What can hang from each mark
K30: K675 K925
K930: K925
K470: K256
K256: K470 K675
K96: K925
K925: K30 K96 K461 K930
K461: K925
K999: K96
K675: K30 K256

Each row was made from one small tree. The marks that hang from a mark follow it in brackets, in the order of their numbers. Every link used is in the known rows. Write each row's tree.
Known rows
K925(K30(K675) K930): [ 25.2 -47.1   5.8  -5.6   5.8 -34.0  10.1 -35.9  -6.5   4.6 -20.2   0.7
  33.8  14.0 -24.2 -23.2  10.7  15.2 -38.2  22.7  -4.6  29.9 -24.0  27.8
  15.4]
K999(K96): [ 24.2  23.3   9.9 -14.8 -15.5 -21.6  25.2  -2.4   7.8  -9.5   2.1 -16.9
  -4.5  -0.8   3.5  -2.8   0.1 -10.6  -0.1  -1.5  21.7  18.0  -1.8 -12.7
 -20.5]
K675(K30(K925) K256(K470)): [ -7.8  18.4  33.8  24.3 -30.8  39.1 -25.1  -8.5  -1.2  37.1  -7.0  12.7
   3.1   4.4  57.2   6.2  12.1 -39.4 -12.6 -31.3  -9.7 -20.6  32.5 -48.5
  -1.8]
K930(K925(K30)): [ -4.8 -11.9 -26.3  11.0 -10.2 -30.0  -4.4  -8.9 -11.2   8.4  -7.5  -9.1
   4.5  24.2 -18.5 -39.2  13.2   0.0 -33.4  20.9  21.6  16.5  -3.2  -7.5
  17.4]
K470(K256(K675)): [-18.3  34.5  48.5  29.4 -62.9  36.1 -31.5  -1.9   8.4  27.2 -16.0 -21.3
 -16.8   7.1  38.5  44.3  44.9 -22.6  -9.7 -13.5  27.2 -18.3  20.0 -24.9
  -2.7]
K925(K30(K675) K96 K461 K930): [ -1.2 -34.7 -26.6  15.9 -21.4 -45.5   7.1 -34.1 -29.1  57.0 -33.9   5.4
  12.1  27.7 -60.1 -30.1  -7.3   9.8 -47.2  28.7  -6.9  67.7 -16.0  34.0
  35.4]
K256(K470 K675(K30)): [ -5.0  15.4  69.9  22.9 -71.2  33.3 -29.5   4.3   4.0  21.4 -14.3 -20.9
 -19.6  29.1  53.2  33.8  19.3 -26.9 -18.4 -27.4  11.5 -13.0  36.2 -37.2
   9.2]
K675(K30(K925(K96)) K256(K470)): [-21.6  24.9  32.4  23.9 -36.0  45.6 -33.3  -6.0  -5.0  46.2 -15.1  18.5
 -14.5   7.1  47.6   6.4  -4.7 -32.2 -21.1 -30.8  -7.6  -5.2  26.0 -39.6
  10.3]
K96(K925(K30 K461)): [  8.1 -22.7 -20.4  20.0 -35.1 -49.3  -7.6   4.9   9.3  19.1 -28.0  -8.0
  33.2  43.5 -46.2 -34.5   6.0 -11.6 -19.7  15.2  24.1  37.6  -1.6  -8.5
   6.3]
K930(K925(K461)): [-14.1  -3.4 -43.6  27.9 -36.6 -31.6  21.6 -10.4 -32.3  55.7  -0.3 -17.1
  -0.6  31.4 -27.3 -22.3  13.9 -23.6  -7.9  10.8   5.7  25.7  23.6 -25.2
   9.9]
K675(K30 K256): [-11.5   6.2  23.3   4.0   2.0  42.2 -15.8 -30.8   1.5  19.4 -10.4  17.1
  -6.9  -0.5  46.8  14.7  -3.4 -13.9   2.3 -27.0 -25.0 -39.7  25.3 -14.3
  16.0]
K675(K30(K925) K256): [-21.4   9.0  10.4  23.4  -2.7  28.6 -10.8 -15.8 -11.2  31.5   5.3  28.2
   7.8 -10.6  48.4 -15.6  -1.4 -25.8  -2.4 -30.2 -13.6 -21.6  36.3 -41.7
   7.4]
K925(K30 K96 K461 K930): [ -7.6 -20.2 -47.1  25.5 -27.1 -44.3  -4.2 -18.9 -28.5  56.9 -18.8   3.3
  -2.4  13.0 -65.6 -43.3  -7.3 -12.0 -32.3  21.2   7.0  73.4  -7.5   8.2
  30.1]
K675(K30): [ -4.7 -10.1  24.0  -5.1   7.3   8.4   2.4 -14.4  -8.8   3.5  11.4   6.9
  -5.1   3.7  23.4 -16.4 -28.4   0.3   4.1 -17.8  -8.3 -12.9  31.0 -27.3
  19.8]
K930(K925(K96 K461)): [-29.4   4.0 -44.4  28.1 -42.1 -22.2  12.9  -7.1 -36.6  69.7 -11.7  -9.7
 -25.1  32.8 -39.7 -23.4  -6.1 -14.3 -18.3  10.0   8.2  45.2  16.2 -12.7
  27.6]
K999(K96(K925(K30 K461 K930))): [ 36.0  -9.5  -9.3   3.0 -52.5 -70.8  32.4 -11.6   6.0  24.5 -21.1 -26.7
  26.1  31.5 -45.3 -36.0  10.6 -33.7 -13.2   9.7  36.2  68.6  -6.1 -26.6
 -13.2]
K925(K96 K461 K930): [-14.8 -12.2 -38.6  26.3 -41.3 -25.3  17.8 -19.1 -36.8  82.2 -12.3  -1.3
 -15.8   9.7 -55.4 -15.9 -12.6 -25.4  -4.3   2.7  -8.6  71.3   6.6  -3.9
  22.6]
K999(K96(K925)): [ 28.9   9.2  19.0 -12.6 -38.4 -33.9  27.2   2.7  21.3  -0.7 -16.4 -24.8
   7.9  24.4 -12.3  -9.4  -1.8 -16.9  -2.4  -4.8  33.7  37.0  -6.2 -23.5
 -20.1]
K925(K96 K461): [-26.3  12.6 -32.7  22.1 -25.3 -11.4  -2.3   2.3 -23.5  51.4 -14.1   4.0
 -21.8  15.1 -35.3  -7.3 -18.6  -4.2  -7.8   5.5  -1.6  38.6   8.7   5.8
  21.9]
K96(K925(K30 K461 K930)): [ 15.5 -42.4 -25.4  25.3 -48.3 -60.5   8.5 -11.1  -1.5  42.7 -27.0 -12.1
  36.6  38.1 -61.0 -40.4  11.2 -28.0 -15.8  14.2  19.0  63.1  -3.5 -17.2
   7.2]
K96(K925): [  6.5 -18.0  11.8   2.4 -30.0 -14.2   1.7   6.2  16.5  12.8 -21.9  -9.4
  14.4  31.0 -20.6  -6.4  -3.9  -7.9  -1.8  -3.8  15.8  23.6  -6.0 -13.9
  -0.9]
K256(K470 K675(K30(K925))): [-12.3  18.3  61.3  38.5 -74.8  22.7 -24.8  16.6  -7.9  31.4  -3.3 -11.9
  -7.3  21.1  55.8   8.7  20.7 -37.6 -22.9 -30.4  18.8   2.0  45.8 -59.2
   2.5]
K999(K96(K925(K30 K930))): [ 40.3 -11.4   8.5 -10.7 -40.7 -55.7  27.3 -10.2  18.6   2.3 -20.5 -24.6
  18.7  23.8 -30.5 -31.6   7.0 -22.2 -17.1   5.1  38.0  59.3 -17.5 -20.9
 -15.1]
K461(K925(K30(K675(K256)))): [ 12.7 -16.8 -14.2  12.0 -13.7  -9.1 -17.7 -35.6  -2.0  12.4 -41.9  -5.6
  13.0  11.1   9.8   3.8  14.5  -0.1 -26.0   6.7  -8.7  15.4 -23.9  31.3
  25.8]

Which tree is each row?
[ 27.5 -29.7  19.5   2.2 -14.9  -6.7 -12.3 -42.2   9.4  17.1 -42.7  -5.0
  30.3  20.5  -3.8  10.8  33.0  -2.6 -43.5  15.6 -11.4  12.9 -30.9  33.3
   5.7]	K925(K30(K675(K256(K470))) K930)
[ 11.1 -37.6 -16.4  23.8 -58.7 -43.2  27.1 -11.6  -9.3  64.7 -20.0 -16.4
  23.6  36.7 -53.5 -20.1   7.0 -39.0   5.6  -2.3   7.1  62.3   7.2 -28.7
   0.5]	K96(K925(K461 K930))
[ 36.8  -4.8  26.6 -19.8 -25.0 -49.0  20.8  -7.7  26.4 -17.8 -29.1 -21.3
  24.7  36.8 -15.7 -20.4   0.9   5.2 -28.8  11.7  34.9  34.3 -19.8   2.0
 -11.4]	K999(K96(K925(K30(K675))))
[ 16.2  -6.8  24.9  -4.0  -0.4   6.6 -31.7 -22.8  22.4 -12.4 -43.7   0.5
  23.7  25.3  15.0  19.5  27.2  18.5 -49.2  19.7  -4.2 -19.5 -28.4  41.7
   6.5]	K925(K30(K675(K256(K470))))
[-18.9  -6.1 -22.1  25.6 -21.7 -16.8  15.1   6.8 -31.8  55.5   9.2  17.1
  -2.1 -12.4 -23.2 -44.8 -14.3 -22.3 -13.1  -7.5   8.8  67.5   5.7 -31.7
   6.0]	K30(K925(K96 K930))
[  7.1 -19.7 -18.3  10.2  -0.2 -44.7  -0.6 -17.4 -10.6   7.9 -20.0   0.6
  36.1  27.7 -27.3 -22.4  10.5  17.8 -37.0  32.1   0.9  13.6  -2.4  30.1
  14.2]	K925(K30(K675) K461)
[ 22.1 -37.1 -17.4  15.8 -26.7 -18.6  -2.2 -51.9 -12.6  38.6 -43.4  -9.1
  16.0   7.8  -6.8  -2.3  20.2 -15.8 -23.0   3.7 -16.0  40.4 -25.4  23.2
  27.0]	K461(K925(K30(K675(K256)) K930))
[  1.8  14.3  45.4   5.1 -26.8  52.0 -30.8 -23.8  13.3  24.2 -23.7   1.6
 -11.4  14.3  55.4  36.9   7.8 -27.0  -8.5 -27.3 -19.5 -38.1  20.5 -20.8
   5.2]	K675(K30 K256(K470))
[ 32.7   2.7  25.3 -15.6 -27.9 -29.4  11.3 -15.8  32.2  -9.0 -41.1 -16.6
  25.8  35.0  -2.5  -2.4  12.7  -1.4 -28.5   5.6  26.8  21.0 -23.9   8.1
 -12.8]	K999(K96(K925(K30(K675(K256)))))
[  9.1 -36.2 -19.0   9.7 -28.2 -27.5  -0.3 -39.1 -24.3  43.9 -41.9  -6.8
  -8.5  12.1 -28.6 -17.5 -11.3   0.6 -31.2   7.3  -4.6  72.0 -30.9  28.5
  44.2]	K461(K925(K30(K675) K96 K930))
[ -2.1 -18.7 -28.4  17.5 -45.7 -10.4   6.9 -27.4 -29.0  64.5 -25.4 -10.8
 -29.8  -2.3 -25.0  -6.1 -15.0 -28.1   1.9 -11.6  -6.7  75.8 -12.5  -2.2
  33.3]	K461(K925(K96 K930))
[-24.4  10.4  -7.3  37.8 -15.0  14.8  -2.7 -17.0 -23.6  53.2   6.4  26.3
  13.6  -2.9  32.7 -19.7   3.3 -37.0  -0.2 -25.3 -17.7 -11.5  48.8 -47.5
   7.5]	K675(K30(K925(K461)) K256)
[-20.9  27.3  64.1  26.1 -58.1  40.6 -29.9 -12.4   3.2  30.0  -9.0 -15.2
 -19.0  10.1  53.8  32.8  27.0 -21.8  -6.8 -23.6  22.6 -24.5  38.5 -42.0
   9.9]	K470(K256(K675(K30)))
[ 19.2 -33.6 -34.8  18.5 -30.3 -36.1  -1.2 -28.5 -19.2  30.5 -19.0 -13.1
   4.4  -3.3 -21.4 -27.7   8.7 -27.0  -9.0   4.0   4.3  59.3 -16.1  -2.7
  24.2]	K461(K925(K30 K930))
[ 32.6  -5.4  -4.6   3.5 -60.6 -58.5  45.0 -10.9   2.0  40.7 -15.4 -30.2
  16.4  29.0 -37.5 -19.4   7.0 -41.7   3.9  -2.1  25.9  67.1   4.9 -35.3
 -19.1]	K999(K96(K925(K461 K930)))
[ 21.7 -54.7  -8.1  16.0 -42.5 -61.1  18.5 -24.2  -3.3  44.3 -38.4 -12.4
  47.9  50.1 -57.1 -32.1  11.6  -9.3 -29.3  19.6   9.2  58.8 -10.4   2.9
  11.4]	K96(K925(K30(K675) K461 K930))
[ -7.2   6.1  57.2  40.6 -81.7  16.1 -14.1   5.7 -15.3  47.2  -2.3 -14.0
  -6.5  18.7  45.8   6.3  24.0 -47.5 -21.1 -31.0  14.2  19.4  45.3 -64.1
   2.7]	K256(K470 K675(K30(K925(K930))))
[-23.1 -17.0 -11.1  30.3 -23.9 -21.7  21.4 -11.1 -48.5  68.3  20.3  20.4
  -1.6  -0.2  -8.6 -57.8 -34.1 -26.9  -3.4 -18.8  -3.8  52.3  45.9 -56.7
  25.2]	K675(K30(K925(K96 K461 K930)))
[ 20.7 -36.5   5.0   0.7   3.1 -11.6  -2.9 -46.7   1.6  15.6 -34.2   6.6
  32.6  11.5  -9.9  -2.6  25.9   6.3 -39.4  17.4 -16.6  12.9 -28.2  37.0
  11.8]	K925(K30(K675(K256)) K930)
[-25.1  -1.7 -52.1  27.5 -30.5 -39.0  -6.0  -6.7 -30.1  49.6 -18.6  -5.9
 -11.7  37.0 -48.3 -44.5  -0.5  -3.6 -38.9  24.4  20.1  46.7   4.5  -2.6
  35.3]	K930(K925(K30 K96 K461))
[-19.0 -13.4 -35.5  19.5 -23.6 -38.8   4.6 -21.5 -31.2  49.4 -29.6  -4.3
  -0.6  48.5 -43.5 -34.6  -2.8  15.2 -51.3  29.1  11.7  41.9  -1.1  16.2
  39.4]	K930(K925(K30(K675) K96 K461))
[ 18.7 -45.1 -24.3  16.0 -14.2 -57.1  18.8 -37.2 -24.0  38.6 -18.8  -4.8
  41.4  24.2 -45.8 -31.5  18.4  -2.1 -33.1  30.1  -9.9  45.1  -5.7  19.8
  15.0]	K925(K30(K675) K461 K930)
[ 13.1   0.6  43.9  -4.5 -16.1  33.5 -13.9 -27.4  16.6  15.2 -46.1  -4.3
  12.2  28.6  31.5  57.8  26.8   6.8 -27.7   0.9 -24.6 -26.9 -19.6  35.4
  -2.9]	K30(K675(K256(K470)))
[  3.3 -24.9 -36.9  19.5 -34.7 -25.9 -10.2 -27.3 -23.2  43.8 -30.5  -6.6
 -18.4   0.9 -32.3 -28.1 -10.5 -17.4 -19.5   2.3   6.3  76.6 -24.8   9.2
  39.5]	K461(K925(K30 K96 K930))
[  4.0 -36.5   2.9  -6.8   0.4 -22.3  -1.8 -31.5 -11.7  22.7 -36.3   7.6
   2.8  18.3 -37.2 -22.0 -15.6  28.1 -49.7  22.4  -2.2  53.0 -34.7  43.2
  35.1]	K925(K30(K675) K96 K930)
[-37.9  33.5  53.8  37.4 -65.1  39.6 -32.3  -0.5  -8.5  45.9  -6.4  -3.6
 -25.2   4.2  47.8  13.7  15.3 -23.1 -17.4 -27.6  30.2  -1.6  42.1 -51.7
  13.8]	K470(K256(K675(K30(K925(K96)))))
[-19.5   5.3 -43.7  22.2 -11.9 -32.1 -23.7   3.1 -15.1  26.1 -20.8   8.3
  -6.7  17.7 -46.7 -34.4 -11.9   7.1 -35.8  24.0  14.4  39.5  -4.7  19.8
  29.1]	K925(K30 K96 K461)
[ -5.7  -3.9 -32.6  15.5 -23.3 -15.3 -26.3 -10.8 -11.9  19.3 -32.6  -3.2
 -20.9   3.9 -18.9 -20.9 -17.1  -1.0 -22.3   5.3  12.1  50.1 -21.2  15.2
  40.0]	K461(K925(K30 K96))
[-28.4  27.9  55.7  36.9 -60.8  32.2 -25.6  -2.1  -7.2  37.6   0.5  -7.9
 -11.3   3.6  56.7  13.1  28.6 -30.0 -10.3 -26.4  28.8 -14.2  47.2 -59.7
   4.7]	K470(K256(K675(K30(K925))))
[-30.8  -0.8  28.6  36.7 -50.1  10.3  -0.4  -1.3 -30.8  51.6   7.3   8.1
 -14.4   3.3  26.4 -22.0  -4.7 -25.4 -14.8 -31.7   9.3  28.0  44.3 -50.9
  24.8]	K256(K675(K30(K925(K96 K930))))
[-18.7  -6.8   9.3   9.5  -0.2  -7.3  13.8   2.3 -24.2  29.7  -9.0  22.4
  11.6   9.8  -1.6 -23.2 -20.9  23.6 -33.6   3.6  -0.1  35.1  -2.9   6.4
  14.0]	K30(K675 K925(K96))
[-32.3  13.1 -41.7  40.2 -26.9 -25.6   7.5  20.2 -35.5  57.8  11.9  18.3
   2.0  -0.1 -25.8 -44.1 -12.4 -19.7 -12.7   1.0  12.3  53.9  22.9 -29.1
   7.3]	K30(K925(K96 K461))
[ -9.8  -2.1  11.0  18.4   0.7  10.8   5.9 -13.9 -10.0  28.0 -14.1  23.0
  34.7   3.9  28.1   1.7  20.8   2.8 -25.1  -3.5 -16.5  -5.7   1.2   6.3
  -6.0]	K30(K675(K256) K925)
[-12.8  -6.8   6.8  25.2 -12.1  19.6   3.0 -28.7 -19.9  52.2   6.7  24.7
  11.7 -13.0  33.7 -19.0   2.8 -38.0   0.3 -31.6 -20.6  -0.1  35.5 -48.7
   7.8]	K675(K30(K925(K930)) K256)
[-10.1 -26.8   4.5  12.6 -12.5 -19.0  30.2 -15.1 -34.0  56.0  -7.6  18.4
  14.7   5.2 -16.7 -28.8 -14.2   8.0 -30.2   1.8  -6.6  60.8  -5.0  -0.5
  13.0]	K30(K675 K925(K96 K930))
[-22.1  24.1  60.7  37.8 -77.7  28.6 -29.4  17.9 -11.4  39.3 -10.3  -7.1
 -22.8  23.8  47.7   9.6   6.1 -32.1 -27.9 -29.8  19.0  14.4  41.2 -51.1
  12.7]	K256(K470 K675(K30(K925(K96))))
[  8.2 -12.1  10.7  -3.9  17.9  -0.1 -22.8 -26.7  14.3 -16.5 -35.6  10.0
  27.7  15.7   9.5   5.7  18.5  28.2 -41.5  17.9  -8.4 -21.6 -24.0  46.2
  12.0]	K925(K30(K675(K256)))
[ 10.9 -30.9 -46.8  27.2 -22.1 -56.9   7.6 -20.2 -23.4  39.2  -5.1  -4.0
  28.5   8.8 -52.0 -43.1  21.0 -25.4 -19.6  22.1   2.7  49.4   1.5  -4.5
  10.9]	K925(K30 K461 K930)
[ 44.1 -19.4  22.2 -17.0 -35.3 -57.5  34.9 -20.1  16.4   3.5 -30.6 -24.5
  27.8  33.2 -28.2 -23.9   4.8  -6.2 -26.0  10.1  31.4  55.4 -22.0  -5.4
 -12.0]	K999(K96(K925(K30(K675) K930)))
[-26.3   0.3   5.7  26.5 -15.0  28.9  -4.1 -25.8 -23.9  64.3  -3.0  30.3
  -7.3 -10.4  27.0 -20.2 -13.3 -31.2  -6.8 -33.8 -18.1  14.0  27.6 -38.3
  20.2]	K675(K30(K925(K96 K930)) K256)
[-27.9   8.4  33.1  36.2 -38.9  12.2  -3.0   8.0 -20.8  26.1  14.1   7.1
  -1.3   3.0  42.7 -16.3   4.5 -20.8  -9.3 -29.4  11.9   0.3  51.4 -51.5
  14.3]	K256(K675(K30(K925)))
[ -8.8 -14.4 -11.7  28.0 -11.9 -34.9  29.7  -5.0 -34.5  43.2   3.9  12.5
  43.3  15.4  -7.5 -30.7   5.5  -0.3 -20.7  10.6  -4.4  29.3  20.9 -10.3
  -2.2]	K30(K675 K925(K461))
[-23.7  -6.6 -46.8  44.1 -39.2 -35.9  22.3   4.1 -47.3  82.8  11.2  14.1
   5.0  -3.5 -41.2 -49.5  -7.5 -36.0  -9.0  -2.0   5.6  80.3  19.8 -37.5
   6.7]	K30(K925(K96 K461 K930))
[ -5.4 -20.2 -18.9  38.8 -27.6 -19.6  31.3 -32.4 -34.5  80.4 -12.3  14.4
  45.1   9.1  -6.6  -9.9  30.1 -27.7 -19.0  -0.2 -26.7  32.3  13.6  -9.2
  -5.9]	K30(K675(K256) K925(K461 K930))
[ 24.8  10.6  -0.2   0.1 -51.9 -50.2  34.2   1.9  10.1  21.0 -15.2 -26.9
  12.3  31.9 -26.0 -15.5   1.8 -28.6  -0.1   0.1  32.6  45.9   5.6 -28.5
 -20.5]	K999(K96(K925(K461)))
